Each row was made from one small tree. Brackets hold a mark, then the marks that hang from it, in the order of their numbers. Every link used is in the known rows. Write each row's tree.
In the rows, 128 means zero.
Known rows
[q_280 q_650]: [153 158 109 140 135 151 133  77 122 115 100 113 117 121  70]
[q_650 [q_280 [q_396 [q_234 q_63 q_299]]]]: [157 131 109  87 126 136 102  73 158 123  93 108 126 102  83]
[q_528 [q_234 q_63 q_299 [q_650 q_280]]]: [158 154 122  53 135 136 114  82 180 129 108 110 109 116  68]
[q_234 q_63 [q_299 q_457] [q_650 q_280]]: [168 169 110  52 142 145 122  78 194 128 105 111 115 112  64]
[q_528 [q_234 q_63]]: [149 172 123 101 144 146 120  81 149 132 102 107 118 120  91]
[q_650 [q_280 [q_396 [q_234 q_63 [q_299 q_457]]]]]: [157 134 107  82 127 142 107  68 172 129  86 109 127 105  91]
[q_528 [q_234 q_299 q_650]]: [149 154 122  86 135 144 117  80 157 122 102 107 113 128  98]
[q_396 q_280]: [156 143 104 139 132 158 125  74 132 117  97 108 122 110  76]
[q_457 q_299]: [147 162 110 134 142 156  82  85 126 115  98 104 128 115 102]
[q_396 q_234 [q_280 q_650]]: [163 110  99 140 116 156 153  68 131 131  87 106  97 135  94]
[q_234 q_63 q_299 q_396]: [148 169  99  71 145 138 108  80 178 129  99 106 141 117 114]
[q_650 [q_280 [q_396 [q_234 q_299]]]]: [154 124 109 102 122 139  97  70 144 114  89 109 130 102  80]
[q_280 [q_396 q_234] q_650]: [147 120 104 138 117 148 136  70 129 119  87 110 111 120 100]
[q_528 [q_234 q_63 [q_299 q_457] [q_396 q_280] q_650]]: [151 137 101  49 126 150 134  70 219 144  89 106 116 130 117]
[q_396 [q_234 q_63 [q_299 q_457] q_650] q_280]: [171 127 100  73 127 156 153  70 188 147  92 102  93 138 121]
[q_396 q_234 q_280]: [162 125 103 133 125 157 139  71 132 128  88 103 106 127  99]

Write each row's tree
[145 165  98  89 141 149 105  70 177 123  84 107 148 124 118]	[q_234 [q_299 q_457] q_396]
[171 150 111  53 135 144 134  75 186 137  97 106 101 130  89]	[q_396 [q_234 q_63 [q_299 q_457] [q_650 q_280]]]
[152 131  90  78 124 148 128  74 184 119  95 107 124 118  96]	[q_234 q_299 [q_396 q_280] q_650]
[152 123 101 102 121 147 132  66 166 139  83 108 115 128 131]	[q_280 [q_396 [q_234 q_63 [q_299 q_457]]] q_650]
[154 161 100  74 132 143 124  80 173 105 103 113 124 104  36]	[q_234 q_396 [q_650 q_280]]
[159 164  97  31 138 141 121  75 219 129  98 111 127 113  73]	[q_234 q_63 [q_299 q_457] q_396 [q_650 q_280]]
[167 117  98 119 121 153 160  71 147 142  92 106  92 134  97]	[q_396 [q_234 q_63] [q_280 q_650]]
[168 109  97 104 120 148 147  69 157 147  90 104  99 139 119]	[q_396 [q_234 q_63 q_299] [q_280 q_650]]
[162 115 102 116 124 152 125  69 141 132  86 101 112 132 121]	[q_396 [q_234 q_299] q_280]
[166 115 102  97 121 152 141  73 156 130  93 102  97 135 111]	[q_396 [q_234 q_299 q_650] q_280]
[155 133  85  80 127 151 134  64 202 144  84 109 130 127 117]	[q_234 q_63 [q_299 q_457] [q_396 [q_280 q_650]]]
[166 132 102 112 130 154 145  74 148 139  94 103 101 126 103]	[q_396 [q_234 q_63] q_280]
[154 138 106  76 128 148 131  72 180 133  92 105 110 120 127]	[q_280 [q_396 [q_234 q_63 [q_299 q_457] q_650]]]
[150 137  89  96 129 155 114  64 185 128  79 106 144 121 119]	[q_234 [q_299 q_457] [q_396 q_280]]
[151 120 103 107 120 140 129  70 152 133  90 108 114 123 123]	[q_280 [q_396 [q_234 q_63 q_299]] q_650]
[146 133 102  73 128 142 114  72 188 140  89 104 131 123 121]	[q_528 [q_234 q_63 q_299 [q_396 q_280]]]
[153 131 109 114 123 143 108  72 137 111  90 110 124  99  63]	[q_650 [q_280 [q_396 q_234]]]
